Each row comes from the steps of one walk. Every step used is in the known rows, and no mark comes twice. Write the walk behind each row, first mark first.
In the rows, 128 means zero.
Known rows
tuke, bagur, lato, punu, sinu: [110 114 133 139 124 120 111 131 139 109 131 129 117 121 201 133 110 121
 126 140 131 122 133 117 129 130 120 153 143 125 139 132 129 100 123 123
 135 135 112 137 139 130 128 128 112]
pagu, punu, lato, laket: [138 149 120 135 124 123 126 132 127 121 130 135 128 129 148 130 119 124
 122 144 138 133 133  93 139 116 112 141 136 128 144 142 139 125 126 119
 119 129 109 148 136 122 111 125 106]
kubi, punu: [119 132 130 136 124 118 120 132 119 124 130 132 135 132 130 128 119 125
 132 139 132 123 132 100 132 113 123 137 141 127 136 135 124 131 117 126
 136 134 129 138 126 125 127 126 115]
zali, lato, punu, sinu: [103 124 129 127 123 117 111 146 132 114 125 131 125 112 162 129 101 122
 123 140 134 123 137 121 124 126 126 150 141 121 138 136 126 113 128 121
 141 135 103 139 140 128 128 126 111]
bagur, kubi: [135 134 125 137 124 123 119 125 132 125 129 132 126 114 204 131 120 125
 132 141 128 116 130 107 136 135 126 137 141 128 141 131 129 119 123 123
 124 134 125 130 130 121 124 125 114]
tuke, bagur, lato, zali, sinu, fupitup: [132 107 130 146 133 130 123 145 131 104 128 131 115 100 133 138 104 120
 130 147 144 131 130 132 113 132 128 136 147 131 145 126 127 112 137 132
 131 132 123 114 121 124 116 127 109]
padez, zali: [119 135 129 147 132 119 127 105 128 124 129 129 124 125  92 129 121 123
 126 138 129 131 134 109 132 124 127 141 138 122 139 145 128 144 110 128
 119 135 128 140 124 131 122 127 117]
bagur, lato: [125 122 131 144 128 132 117 129 130 118 129 133 123 121 164 130 130 124
 128 140 129 128 130 131 134 121 130 140 142 131 141 133 128 113 125 121
 125 139 128 137 132 119 129 127 112]
kubi, punu, sinu, zali, padez: [102 135 117 134 119 116 119 149 122 119 126 135 132 124 120 127 115 126
 135 133 142 130 127 132 127 127 121 145 140 118 134 148 137 108 124 129
 131 138 113 114 138 123 127 125 124]
tuke, bagur, kubi: [136 130 131 138 123 125 117 121 137 118 132 131 124 112 222 131 115 125
 130 147 130 109 129  90 129 138 120 140 144 128 142 126 131 109 124 128
 119 129 127 133 132 124 118 124 117]
padez, zali, sinu, fupitup: [119 123 121 142 131 119 138 127 129 120 128 128 119 106  72 133  98 120
 127 140 142 133 136 138 121 130 135 128 140 126 145 131 128 139 127 133
 132 136 127 123 120 133 127 127 118]
sinu, fupitup: [123 124 122 140 115 127 136 137 131 118 126 129 126 119 108 137 105 125
 132 144 137 127 134 121 128 126 132 130 140 132 147 125 128 123 132 126
 127 137 121 123 128 123 134 126 114]
tuke, bagur, lato, punu, kubi, laket: [125 120 129 142 141 124  93 112 133 117 135 131 123 128 231 122 102 121
 128 150 133 121 127  83 136 129 112 144 139 120 138 120 121 129 114 122
 119 132 119 150 142 148 125 126 115]
zali, sinu, fupitup: [124 122 120 134 122 125 134 148 128 118 128 130 122 108 100 135  97 122
 128 143 143 128 136 138 121 126 137 125 142 130 144 122 127 126 139 130
 139 137 123 119 126 123 132 127 117]
pagu, punu, kubi, bagur, lato: [141 137 126 159 127 128 106 133 125 132 137 138 117 135 190 126  99 122
 124 147 132 138 127 130 149 120 131 140 139 124 146 130 134 114 111 120
 130 130 127 166 127 136 140 125 104]
zali, sinu, punu, kubi, laket: [139 136 118 132 132 122 107 131 128 122 130 137 123 121 174 127  90 122
 125 147 140 132 132 116 133 117 122 119 132 118 139 126 125 141 117 126
 127 141 122 142 128 138 130 124 118]
laket, kubi, punu: [111 123 130 133 128 108 120 120 127 122 128 131 130 132 160 127 125 126
 132 139 128 124 134 116 134 119 120 136 139 126 137 130 118 131 121 125
 132 131 122 133 133 118 123 126 112]
zali, sinu, punu: [143 133 125 131 120 124 121 144 134 117 126 136 119 113 137 136 107 123
 126 142 144 138 136 136 125 116 132 126 136 126 142 129 130 124 127 127
 138 144 124 126 123 121 127 124 115]
padez, zali, lato: [114 134 133 138 136 122 119 116 126 120 124 132 128 111 103 122 116 122
 121 140 132 128 136 114 122 122 129 145 141 122 143 142 128 136 119 125
 124 134 125 143 131 131 115 124 113]
punu, sinu: [107 132 124 137 116 121 128 141 127 119 129 133 122 127 135 135 107 125
 122 138 129 124 135 133 132 120 131 135 138 123 135 141 131 116 125 125
 133 138 114 138 131 119 136 127 118]
laket, kubi, bagur, lato, punu: [118 113 132 141 134 115 104 114 138 119 133 130 116 127 218 129 123 121
 130 146 132 138 134 117 136 130 122 156 141 126 144 126 119 114 122 119
 140 128 115 139 137 130 124 128 102]
laket, kubi, punu, sinu: [ 99 126 126 133 122 105 123 130 129 119 129 132 124 130 160 131 112 126
 125 136 126 122 137 137 134 121 122 136 138 123 135 139 124 120 120 125
 139 134 114 137 133 115 131 127 114]
pagu, punu, kubi, bagur: [141 147 123 155 121 122 113 137 121 134 137 137 121 141 160 128  88 124
 123 149 136 135 130 108 148 119 132 134 136 119 142 130 135 127 110 123
 132 127 122 162 125 137 142 124 109]
lato, laket: [128 141 127 121 128 124 122 125 126 116 126 130 126 121 137 132 126 124
 130 143 135 138 133  93 128 115 118 144 139 127 139 132 129 132 131 122
 127 134 113 129 134 121 115 126 115]
pagu, punu, sinu, fupitup: [124 126 115 150 103 124 138 152 136 122 129 133 124 127 128 139  85 125
 125 143 139 130 137 143 134 123 132 130 140 131 144 132 139 112 128 127
 130 136 111 141 127 124 140 125 109]
pagu, punu: [140 135 127 148 114 129 125 138 130 130 133 134 131 134 147 131 112 125
 126 144 136 129 133 114 139 115 132 137 140 127 136 133 138 125 119 124
 124 136 122 146 128 128 133 125 109]
zali, lato, bagur, tuke: [115 143 136 117 124 133 101 121 139 120 129 134 121 111 173 127 126 125
 123 142 133 149 132 102 121 114 133 140 144 137 139 135 126 119 140 127
 136 128 117 157 123 123 117 123 109]
sinu, punu, kubi, bagur: [139 150 125 147 122 120 112 132 124 124 132 138 116 134 160 132  93 124
 125 147 136 142 130 116 144 120 126 132 131 120 149 125 129 123 110 122
 135 132 123 154 121 132 140 123 109]
pagu, punu, sinu: [125 136 122 147 109 123 129 148 132 126 132 136 124 133 147 135 100 125
 120 140 133 126 136 133 139 116 132 135 139 125 135 142 141 114 122 125
 130 137 111 151 130 124 141 126 110]
pagu, punu, sinu, zali: [131 130 116 152 109 121 126 146 129 127 131 137 125 121 158 136 102 126
 129 140 140 124 133 133 130 122 126 136 138 128 142 152 143 106 116 127
 130 134 109 131 127 119 140 125 119]
pagu, punu, lato, zali: [141 130 128 160 129 125 123 143 121 121 129 138 128 128 137 134 114 124
 124 145 135 129 130 103 137 122 121 140 138 124 143 152 134 123 116 123
 117 126 116 141 124 119 113 126  98]
lato, laket, kubi: [121 132 125 120 132 114 123 112 134 115 126 129 120 122 168 132 130 125
 128 142 129 136 135 108 130 123 118 143 137 126 140 129 122 132 133 122
 122 132 107 120 139 117 113 127 112]
zali, lato, punu, kubi, bagur: [123 137 130 136 134 116  99 136 120 125 130 133 121 124 177 123  90 121
 126 148 135 132 132  97 136 128 127 147 138 115 145 124 121 125 115 120
 143 124 116 154 134 141 133 124 107]
punu, sinu, zali, lato: [110 128 125 133 120 123 120 146 124 115 123 137 127 102 139 128 105 124
 125 140 139 120 134 135 115 123 127 139 141 127 144 147 134 103 127 125
 135 134 109 124 134 115 130 123 121]
bagur, kubi, laket: [131 125 122 135 128 124 114 110 130 124 132 132 132 121 221 126 113 123
 128 149 129 118 131  91 133 127 117 133 140 126 134 132 130 128 125 125
 119 135 123 141 132 129 121 125 117]
tuke, bagur: [120 128 134 141 120 128 123 124 133 114 133 130 125 127 147 132 120 126
 125 146 134 118 131  92 124 123 124 141 142 127 138 126 130 117 126 128
 121 133 127 134 134 125 123 126 120]
bagur, kubi, punu, lato, laket: [129 146 121 122 136 111 118 123 121 119 125 133 130 120 187 126 121 124
 131 141 133 121 131  84 136 126 102 140 139 129 146 144 129 124 121 120
 129 125 116 141 133 119 102 124 108]
kubi, bagur, lato, laket: [128 136 130 131 131 127 114 119 126 116 130 132 118 126 164 130 126 121
 126 147 137 148 131 105 132 115 117 151 141 130 143 133 135 115 131 120
 135 130 118 146 130 125 117 127 108]
punu, pagu: [110 139 130 119 126 128 117 143 132 120 130 132 130 133 110 125 114 125
 122 135 129 125 131 131 132 123 133 131 139 120 136 137 129 114 128 125
 129 136 121 128 132 124 126 126 114]
tuke, bagur, kubi, laket: [129 123 126 136 126 125 111 107 136 118 135 131 130 119 231 125 113 123
 126 153 132 111 130  75 125 130 113 137 143 127 135 127 131 122 126 129
 115 132 125 141 135 134 114 125 120]
zali, lato, bagur, kubi, laket: [130 129 129 127 129 126 102 112 131 123 132 132 127 104 252 122 106 124
 127 150 132 124 134  85 123 123 112 144 144 128 138 133 128 125 136 125
 124 131 116 157 132 130 114 123 113]

Write each row's walk
[123 122 132 125 135 119 115 107 142 109 129 129 115 118 209 130 137 123
 127 145 130 133 131 111 126 127 113 149 141 129 143 123 125 114 134 122
 118 130 113 128 142 119 106 127 110]  tuke, bagur, lato, laket, kubi
[103 134 129 127 122 122 116 104 143 122 133 135 119 133 167 130 128 122
 120 146 131 149 132 117 132 121 136 131 138 133 138 133 126 118 129 127
 137 123 120 149 123 122 125 127 109]  laket, kubi, bagur, tuke
[125 128 123 133 138 118 101 119 126 125 131 130 129 130 199 124  98 122
 129 146 131 124 130  81 140 123 117 139 135 116 136 127 118 145 111 121
 123 134 115 145 140 145 131 126 116]  lato, punu, kubi, laket
[138 135 119 148 126 126 108 124 126 131 136 136 130 138 188 123  91 124
 124 148 134 127 129  99 144 115 123 129 135 119 134 132 131 142 111 123
 114 135 119 158 133 142 135 125 115]  pagu, punu, kubi, laket
[115 118 130 147 129 121 117 114 133 120 133 133 115 129 189 128 127 122
 123 146 128 136 133 135 136 122 128 143 140 129 144 130 126 109 126 122
 133 130 123 145 132 118 129 128 107]  laket, kubi, bagur, lato
[144 147 124 141 124 123 110 139 129 121 126 137 119 125 160 133  98 126
 130 140 133 132 130 120 143 124 127 127 130 120 148 124 125 130 109 120
 122 140 123 138 128 129 137 123 111]  sinu, punu, kubi
[138 145 127 152 118 124 119 135 127 131 137 134 122 130 172 130 110 128
 121 143 133 130 135 101 143 114 118 141 139 129 145 142 134 120 127 123
 125 128 114 163 128 121 123 125 104]  pagu, punu, lato, bagur
[133 129 130 143 142 120  97 132 128 123 128 132 119 122 206 127 107 122
 135 139 128 125 127 115 146 134 126 147 138 121 145 125 116 125 108 117
 127 133 120 137 140 138 134 126 109]  bagur, lato, punu, kubi
[132 132 128 134 126 114 115 127 125 126 129 133 133 120 197 127 117 125
 138 140 128 116 130  99 136 129 120 137 143 129 138 135 126 124 115 124
 134 131 131 136 126 123 121 124 113]  bagur, kubi, punu
[120 130 127 136 124 128 116 138 123 118 124 136 132 101 144 126 117 125
 131 143 141 120 132 116 114 122 127 141 142 129 148 142 131 112 127 124
 129 132 117 120 134 118 124 123 120]  sinu, zali, lato
[114 124 134 124 133 124  98 135 138 119 133 132 123 131 163 123 110 120
 124 140 132 135 131 126 135 128 127 147 142 120 141 134 128 101 125 121
 144 131 118 141 133 135 124 127 104]  kubi, bagur, lato, punu, pagu
[131 129 132 135 127 115 112 121 127 120 132 132 131 118 208 127 116 125
 136 144 130 109 128  84 128 131 114 141 145 129 138 130 129 116 116 128
 131 128 132 139 128 127 116 123 116]  tuke, bagur, kubi, punu
[123 135 121 139 134 125 111 119 122 125 133 134 128 132 172 123  99 124
 125 147 130 124 129 100 139 118 122 127 134 118 136 130 123 143 115 124
 116 135 121 146 136 137 133 125 120]  punu, kubi, laket
[103 131 125 135 119 113 125 141 121 120 129 133 128 131 133 131 107 125
 126 136 129 122 134 126 133 115 125 136 139 125 133 144 129 120 119 126
 143 136 119 141 128 121 136 127 117]  kubi, punu, sinu
[112 126 127 140 123 114 124 116 129 123 134 132 119 133 165 130 116 124
 122 148 130 136 136 118 134 122 127 138 137 124 141 129 124 122 127 125
 134 127 118 140 130 119 129 128 111]  laket, kubi, bagur
[136 128 126 133 127 124 107 108 131 128 135 130 125 119 250 127 109 126
 130 148 128 126 133  83 133 124 112 140 142 127 136 134 127 129 130 126
 121 132 118 150 129 129 118 125 116]  lato, bagur, kubi, laket
[121 126 131 150 128 130 116 125 125 121 135 134 119 129 162 129 121 122
 124 146 133 135 131 122 136 117 130 143 142 130 143 133 132 110 124 122
 136 132 128 150 126 124 132 128 109]  kubi, bagur, lato
[130 137 125 119 130 125 113 133 125 112 121 134 128 100 146 128 121 124
 132 144 144 132 132  97 113 119 115 148 141 130 147 141 133 119 133 122
 128 131 108 119 136 120 111 122 118]  sinu, zali, lato, laket
[124 138 138 131 124 128 109 133 125 121 129 130 122 108 165 127 110 127
 125 143 132 134 135 102 123 114 125 149 143 128 142 133 125 122 139 125
 133 132 116 149 130 121 121 124 111]  zali, lato, bagur
[143 139 131 137 124 122 110 120 131 128 133 129 119 110 236 132 113 127
 135 143 126 125 132  98 136 132 120 145 144 129 143 131 125 120 131 125
 128 129 121 141 126 120 122 125 113]  lato, bagur, kubi
[114 131 132 116 130 123 107 139 138 119 129 129 130 129 134 126 111 123
 127 136 130 125 132 117 133 129 126 142 140 118 136 133 124 116 125 122
 136 134 114 125 137 134 123 127 109]  lato, punu, pagu
[132 134 122 137 131 121 111 108 128 126 136 132 125 117 243 125 110 126
 126 148 128 120 132  82 138 127 106 137 139 128 141 140 127 125 129 125
 119 128 116 159 133 126 112 125 113]  punu, lato, bagur, kubi, laket
[107 138 130 103 135 109 109 129 134 117 127 131 130 130 136 122 121 125
 127 135 129 133 132 124 131 122 117 136 139 120 136 135 123 123 129 124
 135 129 113 124 136 123 108 125 109]  lato, laket, kubi, punu, pagu
[131 137 135 128 130 115 100 128 123 126 129 132 129 106 227 123 107 127
 136 141 129 121 132  93 128 124 115 147 147 130 141 132 123 121 127 125
 140 126 124 151 126 124 114 122 108]  zali, lato, bagur, kubi, punu
[118 130 129 139 132 129 116 144 122 114 123 132 129 126 108 132 128 125
 134 140 138 145 125 109 128 129 126 153 141 113 131 136 129 126 132 127
 116 137 118 111 133 123 111 127 110]  lato, zali, padez
[118 135 129 132 120 121 110 141 122 120 129 133 118 101 176 129 102 128
 128 140 137 130 136 121 118 119 120 148 143 128 146 146 131 107 136 127
 139 131 105 138 130 115 127 124 118]  punu, sinu, zali, lato, bagur
[108 138 131 118 128 120 111 143 127 121 130 134 136 135 100 122 113 125
 125 133 130 123 130 123 133 118 127 131 140 121 134 139 127 119 122 126
 139 134 125 133 127 127 123 126 114]  kubi, punu, pagu
[145 147 122 153 124 124 113 140 125 134 132 136 125 133 166 128  93 126
 128 141 131 126 128 118 150 123 133 132 136 119 140 129 131 133 108 122
 121 134 122 151 132 135 140 124 111]  pagu, punu, kubi
[140 134 128 150 130 124 121 140 124 111 124 139 123 121 133 138 118 125
 127 143 136 135 132 104 133 125 113 136 134 126 150 147 128 120 117 122
 120 133 116 130 121 112 111 125 100]  sinu, punu, lato, zali
[105 130 125 141 133 107 125 122 123 120 129 134 130 133 152 124 124 126
 124 139 128 114 134 115 140 122 115 132 135 128 144 144 120 124 117 122
 126 126 119 140 138 115 116 126 109]  laket, kubi, punu, lato
[118 113 125 147 125 120 110 133 136 112 131 132 119 111 205 134 111 123
 135 141 139 118 130 119 122 134 114 152 143 129 146 141 132  93 119 126
 134 131 109 120 136 127 128 126 120]  tuke, bagur, lato, punu, sinu, zali
[131 108 125 146 135 128 125 148 125 111 125 132 117  99 125 138 104 120
 131 144 142 137 132 142 118 131 133 135 145 132 146 130 125 121 135 129
 136 135 122 112 120 122 119 127 108]  bagur, lato, zali, sinu, fupitup
[ 99 130 127 116 128 105 116 133 129 112 123 133 124 114 167 126 109 124
 123 138 132 130 138 128 123 118 114 144 139 124 138 139 126 120 131 122
 141 131 103 138 139 117 114 125 110]  zali, lato, laket, kubi, punu, sinu
[127 149 127 135 118 130 112 121 140 130 135 137 121 127 179 130 119 126
 119 142 134 145 132 102 139 114 126 134 139 138 142 145 134 117 129 126
 127 124 117 171 119 123 118 125 103]  pagu, punu, lato, bagur, tuke
[146 146 124 140 132 125 106 128 126 125 133 136 115 129 192 127 105 121
 126 147 136 147 127 113 144 116 120 148 139 125 145 129 137 121 119 118
 131 127 115 158 129 134 124 124 103]  pagu, punu, kubi, bagur, lato, laket
[123 127 122 140 119 111 114 132 128 119 131 135 126 111 208 132 104 126
 136 140 136 106 129 109 123 136 111 139 142 128 144 147 135  99 114 131
 134 127 118 124 127 120 125 124 125]  tuke, bagur, kubi, punu, sinu, zali
[132 145 126 132 138 124 107 124 122 120 130 133 114 124 180 128 113 121
 126 145 133 146 127 109 140 119 118 147 138 124 147 129 129 121 121 118
 132 129 118 149 131 130 123 126 108]  punu, kubi, bagur, lato, laket
[112 118 119 136 115 117 129 144 136 115 125 127 123 118 139 139  91 123
 130 141 137 128 138 127 129 132 126 139 139 128 145 128 126 115 129 124
 139 136 105 125 133 129 138 128 111]  lato, punu, sinu, fupitup
[117 130 118 143 115 120 126 139 125 121 129 135 124 116 144 135 108 126
 130 138 136 121 133 133 126 125 125 135 138 127 143 151 135 107 120 127
 132 135 109 118 129 113 138 126 125]  punu, sinu, zali
[132 113 138 144 144 130 110 137 127 107 131 133 115 104 157 133 117 120
 127 146 139 131 128 122 115 125 127 144 147 125 138 136 128 115 131 130
 132 132 126 122 123 122 112 127 111]  tuke, bagur, lato, zali, sinu
[119 125 134 133 140 116 107 116 131 119 124 128 127 112 136 124 114 120
 128 140 135 130 137  98 122 129 123 154 142 121 142 136 122 137 116 123
 131 132 117 142 135 140 115 125 108]  padez, zali, lato, punu
[140 135 126 139 128 118 123 124 136 118 127 134 117 111 106 135 109 121
 123 139 142 141 137 136 126 121 128 130 135 122 144 137 131 137 116 129
 134 142 129 132 115 130 122 125 115]  padez, zali, sinu, punu
[126 115 133 138 134 125 106 126 134 118 129 129 123 123 190 131 124 122
 135 141 131 129 131 109 134 127 124 152 143 128 141 129 122 117 121 118
 132 136 120 135 137 130 126 128 107]  bagur, lato, punu
[108 122 119 140 120 105 122 132 126 122 128 134 126 120 166 132 112 127
 133 136 133 120 133 134 128 126 117 135 137 127 142 150 128 111 116 128
 137 131 110 118 131 113 132 126 122]  laket, kubi, punu, sinu, zali
[124 110 133 144 144 119 112 131 127 114 131 135 109 111 173 132 118 119
 124 147 136 143 132 144 123 126 131 144 143 122 140 137 122 118 131 129
 143 129 120 125 123 116 115 129 104]  laket, kubi, bagur, lato, zali, sinu
[120 143 128 143 127 123 121 128 123 125 134 131 120 123 160 131 117 128
 122 140 129 128 134 100 138 118 117 141 138 129 146 143 126 122 131 123
 126 128 115 154 130 116 122 126 110]  punu, lato, bagur
[112 135 129 127 139 108 117  98 130 118 128 130 116 120 140 124 118 121
 119 148 134 148 137 107 124 122 117 150 139 122 145 137 127 135 127 124
 131 123 111 148 131 129 107 125 107]  padez, zali, lato, laket, kubi, bagur
[111 116 128 138 126 120 112 137 135 116 129 130 118 121 190 133 113 121
 127 137 129 128 135 133 134 128 124 150 141 125 139 138 127 106 120 120
 139 138 109 135 138 126 134 129 109]  bagur, lato, punu, sinu
[120 145 121 126 131 122 126 128 122 115 126 133 125 124 131 130 125 124
 123 141 135 129 133  92 134 119 112 140 135 127 145 141 131 125 128 120
 122 128 110 137 138 116 109 126 111]  punu, lato, laket
[131 122 132 138 140 125 120 145 120 116 128 133 122 108 119 136 113 122
 127 143 138 136 132 122 119 123 132 138 143 122 134 139 125 132 130 130
 138 134 121 116 121 119 117 128 112]  lato, zali, sinu
[111 141 129 129 119 131 116 114 136 123 133 137 122 134 137 131 127 122
 120 146 134 151 130 104 130 115 138 131 140 135 138 137 132 118 127 128
 141 126 126 156 116 126 127 126 112]  kubi, bagur, tuke
[118 133 119 136 122 126 119 141 126 120 126 133 132 121 122 128 127 126
 136 139 145 134 125 118 126 132 126 146 139 119 138 137 135 113 129 127
 118 138 119 106 141 124 122 125 124]  sinu, zali, padez
[129 116 133 146 142 127 113 138 120 115 132 135 114 110 145 133 113 118
 125 147 139 145 130 132 122 121 132 143 145 124 138 139 128 119 130 129
 146 131 125 130 118 121 119 128 106]  kubi, bagur, lato, zali, sinu
[119 134 113 143 110 124 122 155 131 124 128 136 130 127 138 131 109 126
 131 137 146 133 128 141 130 129 126 145 140 117 134 144 146 106 127 127
 121 139 107 119 138 127 130 124 121]  pagu, punu, sinu, zali, padez
